Each row was made from one path, in order. Every step used is in the known rows, and no mark comes twice. Write each row's path.
In the rows, zero is written as 128.
Known rows:
zuto -> mefil: [127 116 123 139 134 108 142 117 110 142 130 136 135 132 134 119 138 139
 133 125 136 132 111 138 138 131 132 125 137 106 163 133 140 127 132]
lekog -> dano -> labi -> mefil: [128 111 120 138 124  88 153  83 117 135 136 139 133 119 139 126 172 133
 121 135 145 118 111 137 147 144 109 123 141 122 156 132 156 122 117]
sese -> zuto -> mefil -> simuv -> dano -> labi: [130 107 104 139 139  76 143  83  91 129 119 125 107 124 158 150 125 147
  90 141 130 129 115 141 150 144 132 114 158 114 159 127 135 134 118]
simuv -> dano -> labi: [134 123 112 139 129 100 132  79 114 135 123 126 123 119 143 122 137 148
 106 135 144 114 108 133 139 142 134 120 153 119 155 128 148 128 117]
lupod -> simuv: [140 102 128 142 121  99 128 120 117 147 123 121 141 107 129 119 166 144
 142 153 150 123 119 136 131 135 132 128 132 122 152 121 143 122 115]
pude -> lezu: [127 134 131 139 124 120 129  96 121 141 131 128 136 116 130 117 135 140
 124 131 142 122 114 132 134 128 120 128 138 106 159 120 144 121 124]
simuv -> sese -> zuto: [122 117 112 139 121  95 120 119 116 149 126 124 147 133 139 133 112 136
 121 152 134 129 128 140 122 128 151 122 138 118 152 117 132 121 115]
koturi -> dano -> labi -> mefil -> simuv: [127 115 123 143 137  75 152  94 105 133 140 134 126 104 132 138 139 148
 106 147 141 106 113 146 159 142 100 116 133 134 151 131 151 133 118]
binem -> sese: [131 114 123 137 114 140 130 128 121 143 135 129 145 137 119 102 148 123
 128 142 141 128 118 142 129 134 129 120 143 114 153 130 144 120 121]
visi -> binem -> sese -> zuto -> mefil: [131 113 120 134 123 126 146 145 107 147 122 138 131 141 151 141 149 113
 111 129 122 142 115 148 134 134 165 108 147 109 148 116 130 129 123]
sese -> koturi -> mefil -> zeti -> peke -> zuto: [155 135 132 133 111  70 122  92 119 142 123 128 149 117 142 119 201 158
 145 133 112 122 120 149 137 133 149 131 127  59 213 122 141 128 111]
simuv -> sese -> koturi -> dano: [141 130 115 145 123 100 124 122 109 147 130 121 149 129 131 135 118 137
 103 158 153 111 121 142 136 125 133 131 136 116 170 125 144 127 124]
zuto -> mefil -> zeti -> peke -> simuv -> sese: [144 114 113 132 119  63 138 119 101 152 134 146 127 138 121 114 239 130
 149 132 123 123 108 140 136 126 151 125 107  91 202 129 137 129 114]
zuto -> mefil -> simuv -> dano -> labi -> peke: [137 119 110 142 139  86 155  72  93 132 131 139 102 113 137 122 125 149
 114 147 138 113 111 147 155 140 118 124 141 116 176 133 142 139 128]
simuv -> sese -> zuto -> mefil: [121 114 110 139 137  87 132 125 104 148 128 133 137 141 143 139 122 131
 117 140 131 136 123 139 130 127 151 121 139 110 168 123 133 122 128]
zeti -> peke -> zuto -> mefil: [137 122 122 133 136  94 138  92 115 138 136 136 134 123 138 109 191 138
 146 115 130 113 118 142 143 129 148 129 118  92 207 137 134 120 131]
sese -> binem: [136 121 128 134 115 117 138 117 123 137 124 124 141 132 130 123 145 142
 130 141 141 120 127 142 128 127 154 111 129 118 131 128 139 129 119]
koturi -> dano -> labi -> mefil: [120 127 125 142 142  91 144 100 110 141 141 142 135 110 141 137 151 142
 111 130 146 102 106 138 148 136 111 117 139 128 159 127 153 132 122]
koturi -> mefil: [127 126 136 143 129  89 127 104 123 139 132 131 144 116 135 117 135 153
 138 131 127 130 125 139 132 137 131 120 137 106 157 124 149 134 121]
sese -> koturi: [136 117 127 143 104 121 132 107 120 144 122 121 153 135 136 124 128 144
 121 148 142 135 112 142 131 128 120 132 145 105 154 124 139 125 119]
labi -> mefil: [119 110 128 141 117 105 146 111 121 142 132 136 150 115 133 121 137 145
 137 141 136 124 118 141 138 133 123 126 132 117 148 121 150 121 123]
lezu -> pude: [135 125 125 137 118  95 128 114 117 138 126 113 144 142 135 110  95 141
 133 149 144 125 119 140 136 131 107 118 133 116 138 129 139 121 114]
lezu -> pude -> pima: [125 112 130 134 115 108 126 123 119 143 131 127 143 131 142 119 109 133
 128 146 159 119 117 141 139 130  94 118 126 120 138 115 137 117 102]
visi -> binem -> sese -> koturi -> mefil -> simuv -> dano: [162 111 124 144  98 101 144 113 110 133 112 116 128 112 141 133 131 140
  91 169 118 140 132 156 152 148 146 114 148 108 149 111 154 137 116]
mefil -> zuto: [120 124 122 135 117 102 133 128 118 146 119 125 141 126 146 127 116 152
 135 134 136 133 117 143 130 138 137 124 143 113 150 128 132 128 112]
lekog -> dano -> labi -> mefil -> simuv: [135  98 119 140 121  72 159  79 112 128 136 130 125 112 130 127 158 138
 117 148 138 121 119 145 156 150 100 122 136 127 148 133 154 125 114]
lezu -> simuv: [129 122 126 145 110 100 138 115 119 141 136 122 137 117 128 116 117 159
 122 157 141 123 117 141 136 139 128 121 133 118 160 131 143 124 112]
dano -> labi -> mefil -> zeti: [125 116 121 133 123  81 149 107 113 146 126 146 137 120 132 125 177 149
 130 135 123 127  99 142 139 139 118 119 142 101 155 123 148 125 111]
lekog -> dano: [138 118 120 138 117 103 133 104 120 133 128 121 139 127 129 113 146 136
 134 132 148 116 122 138 135 140 131 129 135 111 153 133 147 124 119]
zuto -> mefil -> zeti -> peke -> simuv -> dano -> labi: [148 119 109 131 126  66 144  79  93 140 125 145 105 129 143 125 248 143
 126 117 128 114  92 133 147 137 138 118 130  89 202 131 143 138 108]
binem -> sese -> koturi -> dano: [141 127 123 142 114 144 125 131 109 143 133 123 149 139 129 126 141 123
 100 150 155 116 115 145 135 129 117 124 150 109 169 127 146 128 123]
visi -> binem -> sese: [141 118 126 135 108 136 142 140 125 146 126 132 139 130 128 115 154 119
 124 140 126 130 116 149 133 137 155 113 136 121 133 120 140 126 117]
peke -> zuto: [131 119 125 133 130 102 130 101 123 139 127 122 142 110 133 109 159 146
 146 141 129 118 126 144 138 135 148 130 132 104 160 133 141 117 122]
koturi -> mefil -> zeti -> peke: [144 137 131 137 116  73 122 107 121 142 132 137 145 125 127 112 176 159
 148 114 120 118 114 141 128 135 141 119 120  79 191 119 141 137 110]
zuto -> mefil -> simuv: [133 104 122 141 131  92 148 113 105 134 130 127 126 127 124 119 132 145
 129 139 131 135 120 145 148 137 121 125 132 110 153 136 138 129 129]
simuv -> mefil -> zuto: [120 120 116 136 124  83 136 149 109 143 121 128 127 124 145 122 112 149
 127 132 136 136 111 140 134 136 149 129 145 103 153 124 137 129 125]
dano -> labi -> peke -> zeti: [130 130 115 137 136 113 131  83 110 150 132 149 121 121 123 101 157 132
 137 137 127 117 105 139 135 128 130 121 132 114 158 123 133 138 105]

Which path is each row?
[143 127 119 132 122  91 137 121 107 144 130 142 135 141 126 112 183 145
 144 104 128 119 100 140 135 128 140 124 121  78 199 129 131 130 122]
zuto -> mefil -> zeti -> peke
[127  98 115 138 124 117 141 130  98 137 130 127 130 143 134 131 136 123
 109 149 128 145 125 149 139 137 126 115 149 108 158 127 132 126 122]
binem -> sese -> zuto -> mefil -> simuv
[144 126 115 133 112  76 129 136 112 141 130 135 131 132 122 102 169 147
 139 116 129 115  99 138 131 128 152 130 122  76 187 119 137 129 124]
simuv -> mefil -> zeti -> peke
[138 102 111 135 146  65 146 108 104 137 132 125 123 113 123 114 154 138
 134 161 120 127 137 152 153 138 149 130 123 107 173 141 142 115 134]
peke -> zuto -> mefil -> simuv -> sese
[145 116 111 146 147  71 145 104  91 140 136 130 120 133 134 145 132 132
  83 158 145 122 112 146 157 134 111 123 142 120 179 136 141 133 129]
zuto -> mefil -> simuv -> sese -> koturi -> dano -> labi
[134 117 119 131 113  75 133 112  97 148 124 140 130 140 146 138 233 138
 144 118 118 130 105 138 131 125 147 120 124  80 193 120 125 137 103]
sese -> zuto -> mefil -> zeti -> peke -> simuv
[120 104 114 139 130  76 137 116  98 150 128 135 130 134 146 143 183 124
 127 152 126 142 123 137 133 126 151 122 132 115 165 124 136 128 117]
peke -> simuv -> sese -> zuto -> mefil
[148 130 120 126 116  87 124 103 120 142 126 129 141 118 126 102 201 151
 157 124 121 107 115 146 134 133 155 129 117  76 196 131 133 119 112]
mefil -> zeti -> peke -> zuto
[136 138 120 135 128  73 140 102 107 143 140 148 135 117 135 131 191 147
 122 112 138  91  95 141 144 133 117 115 123 100 195 122 144 134 111]
koturi -> dano -> labi -> mefil -> zeti -> peke
[141 117 111 136 139  84 149  80  94 128 126 127 109  93 135 115 135 155
 138 157 128 104 133 154 159 140 148 134 127  97 187 136 144 129 135]
labi -> peke -> zuto -> mefil -> simuv -> dano
[128 118 106 141 138  81 148  72  88 133 126 136 105 117 155 143 113 148
 103 149 133 118 117 147 148 138 126 119 150 113 175 124 132 141 120]
sese -> zuto -> mefil -> simuv -> dano -> labi -> peke
[139 111 110 140 126  85 139  76 109 128 122 120 114 111 134 122 127 155
 102 151 137 120 116 142 149 148 122 120 147 125 145 131 146 130 113]
mefil -> simuv -> dano -> labi
[137  97 108 141 124  56 156  86 111 133 140 132 123 116 123 125 153 130
 111 163 138 121 127 147 154 148 110 123 128 135 155 134 156 118 117]
lekog -> dano -> labi -> mefil -> simuv -> sese
[136 133 102 137 135 109 129  73 103 143 122 143 110 110 131 107 146 139
 122 142 132 105 108 136 140 133 143 122 138 111 163 120 142 139 107]
simuv -> dano -> labi -> peke -> zeti
[145 107 120 138  84  67 146 110 108 156 128 140 151 130 127 128 232 135
 139 165 124 128 110 145 137 123 128 133 112  94 195 115 146 123 104]
labi -> mefil -> zeti -> peke -> simuv -> sese -> koturi
[127 115 120 136 108  69 137 129 108 145 129 133 122 122 147 119 196 141
 141 127 134 129 108 138 137 130 148 128 122 106 181 123 133 136 111]
zeti -> peke -> simuv -> mefil -> zuto
[134 134 118 126 152  79 149  89  99 146 132 151 116 115 136 113 200 144
 151 132 117 113 103 150 143 134 138 128 136  78 198 139 135 129 124]
dano -> labi -> peke -> zuto -> mefil -> zeti
[139 125 125 134 119 100 127  87 127 138 135 126 143 116 133 104 183 144
 150 125 132 106 122 143 135 131 148 129 115 100 192 131 135 118 119]
zeti -> peke -> zuto
[152 116 116 128 115  66 146 124 101 147 129 144 125 144 123 126 251 127
 142 140 125 120 120 143 134 121 171 110 100  96 187 130 137 132 112]
zuto -> mefil -> zeti -> peke -> simuv -> sese -> binem
[145 134 112 124 150  69 149  81  96 138 133 146 110 117 138 114 213 134
 148 132 128 106 109 149 148 141 138 132 135  74 203 144 141 130 123]
lekog -> dano -> labi -> peke -> zuto -> mefil -> zeti
[144 109 121 135 132  81 144  89 110 131 137 127 126 116 129 110 180 144
 144 129 123 117 126 149 154 135 138 128 112  98 198 140 132 122 128]
zeti -> peke -> zuto -> mefil -> simuv
[125 112 114 140 127  91 149  80 112 137 125 137 128 107 146 129 144 148
 107 142 140 114 109 136 148 142 123 119 148 124 157 123 158 124 120]
simuv -> dano -> labi -> mefil
[148 125 115 127 110 110 140 150 104 151 122 144 132 151 144 134 194 118
 122 110 112 130 104 150 131 132 172 106 131  80 183 112 121 132 112]
visi -> binem -> sese -> zuto -> mefil -> zeti -> peke
[128 109 109 131 126  61 133 132  91 153 120 137 128 136 140 142 203 132
 136 152 116 142 115 140 131 128 158 122 132  91 168 121 134 131 109]
peke -> simuv -> sese -> zuto -> mefil -> zeti
[142 142 105 143 140 101 124  95  97 155 133 144 125 125 125 125 142 123
 106 162 140 102 108 142 140 121 132 126 132 116 181 120 138 140 110]
simuv -> sese -> koturi -> dano -> labi -> peke -> zeti
[123 112 115 136 109  66 152  78 105 143 124 142 120 108 166 141 212 148
 121 134 135 115 106 138 150 142 128 117 131 126 188 123 146 133  98]
zeti -> peke -> simuv -> dano -> labi -> mefil -> zuto
[135 134 112 134 138  94 137  58 111 136 128 133 117  95 146 113 153 150
 129 148 136  96 119 145 144 138 143 128 141 110 183 132 144 127 121]
simuv -> dano -> labi -> peke -> zuto
[142 117  99 138 147  88 147  74  84 135 124 144  90 112 128 113 142 139
 114 147 122 116 111 143 159 138 134 121 136 108 170 128 140 142 116]
zuto -> mefil -> simuv -> dano -> labi -> peke -> zeti
[144 121 125 132  98  84 130 107 114 146 127 134 137 127 123 110 237 146
 158 127 125 119 105 140 130 129 137 125 112  92 179 125 135 134  99]
mefil -> zeti -> peke -> simuv
[116 118 114 140 139  72 146  86  94 154 139 153 117 131 150 141 190 121
 127 155 130 131 112 141 134 124 135 120 134 124 181 125 130 137 113]
dano -> labi -> peke -> simuv -> sese -> zuto -> mefil
[142 106 107 134 152  69 149  67  96 125 124 125 101 103 144 125 165 148
 111 146 125 119 121 146 165 149 138 124 145 105 176 143 147 124 127]
peke -> zuto -> mefil -> simuv -> dano -> labi
[139 118 135 144 109 125 128 114 120 144 130 128 154 139 134 117 148 129
 114 153 132 145 123 145 132 134 121 121 153 100 172 123 152 128 121]
binem -> sese -> koturi -> mefil
[138 133 122 146 114  91 133 105 100 153 138 133 139 115 130 133 165 132
 128 178 152 104 121 147 136 119 127 135 121 122 183 123 144 140 116]
labi -> peke -> simuv -> sese -> koturi -> dano
[123 123 131 140 121  98 145  72 112 147 139 146 125 115 135 115 200 135
 145 149 136 120 104 141 135 129 114 125 130 129 159 130 138 140 105]
dano -> labi -> peke -> simuv
[148 126 113 126 121  66 129 124 112 138 129 131 129 115 127  97 201 147
 150 125 118 108 110 143 139 131 168 135 120  65 200 126 138 122 125]
simuv -> mefil -> zeti -> peke -> zuto
[119 110 120 135 117  70 141 140 103 145 121 129 120 117 148 125 173 143
 137 144 129 141 109 138 137 135 147 131 139 108 151 125 141 135 114]
peke -> simuv -> mefil -> zuto
[150 119 111 131 113  73 138 100  94 140 120 137 116 125 136 121 231 146
 139 122 129 112 103 135 143 134 150 125 120  81 202 127 144 136 113]
zuto -> mefil -> zeti -> peke -> simuv -> dano
[152 111 108 134 129  76 142  79 102 125 128 122 115 106 137 114 167 152
 128 132 129 105 130 147 160 141 152 128 119  94 204 137 141 122 130]
zeti -> peke -> zuto -> mefil -> simuv -> dano
[135 128 124 134 122  62 145  95 102 146 140 150 128 112 136 135 252 142
 130 125 133  97  96 139 148 132 116 117 116 106 192 124 147 140 100]
koturi -> dano -> labi -> mefil -> zeti -> peke -> simuv
[143  99 114 145 119  85 147 116 101 142 127 124 135 137 125 129 118 135
 109 170 133 145 123 149 147 131 122 132 135 109 167 132 139 123 131]
zuto -> mefil -> simuv -> sese -> koturi
[134 113 125 147 122  84 154  91 102 136 134 129 134 112 140 150 138 147
  93 159 143 118 110 148 159 138  88 124 145 125 158 126 149 134 118]
sese -> koturi -> dano -> labi -> mefil -> simuv
[126 121 115 131 130  89 132 133  98 145 116 133 135 140 145 140 147 145
 130 124 120 137 107 141 129 131 148 121 147  78 165 121 129 132 117]
sese -> zuto -> mefil -> zeti
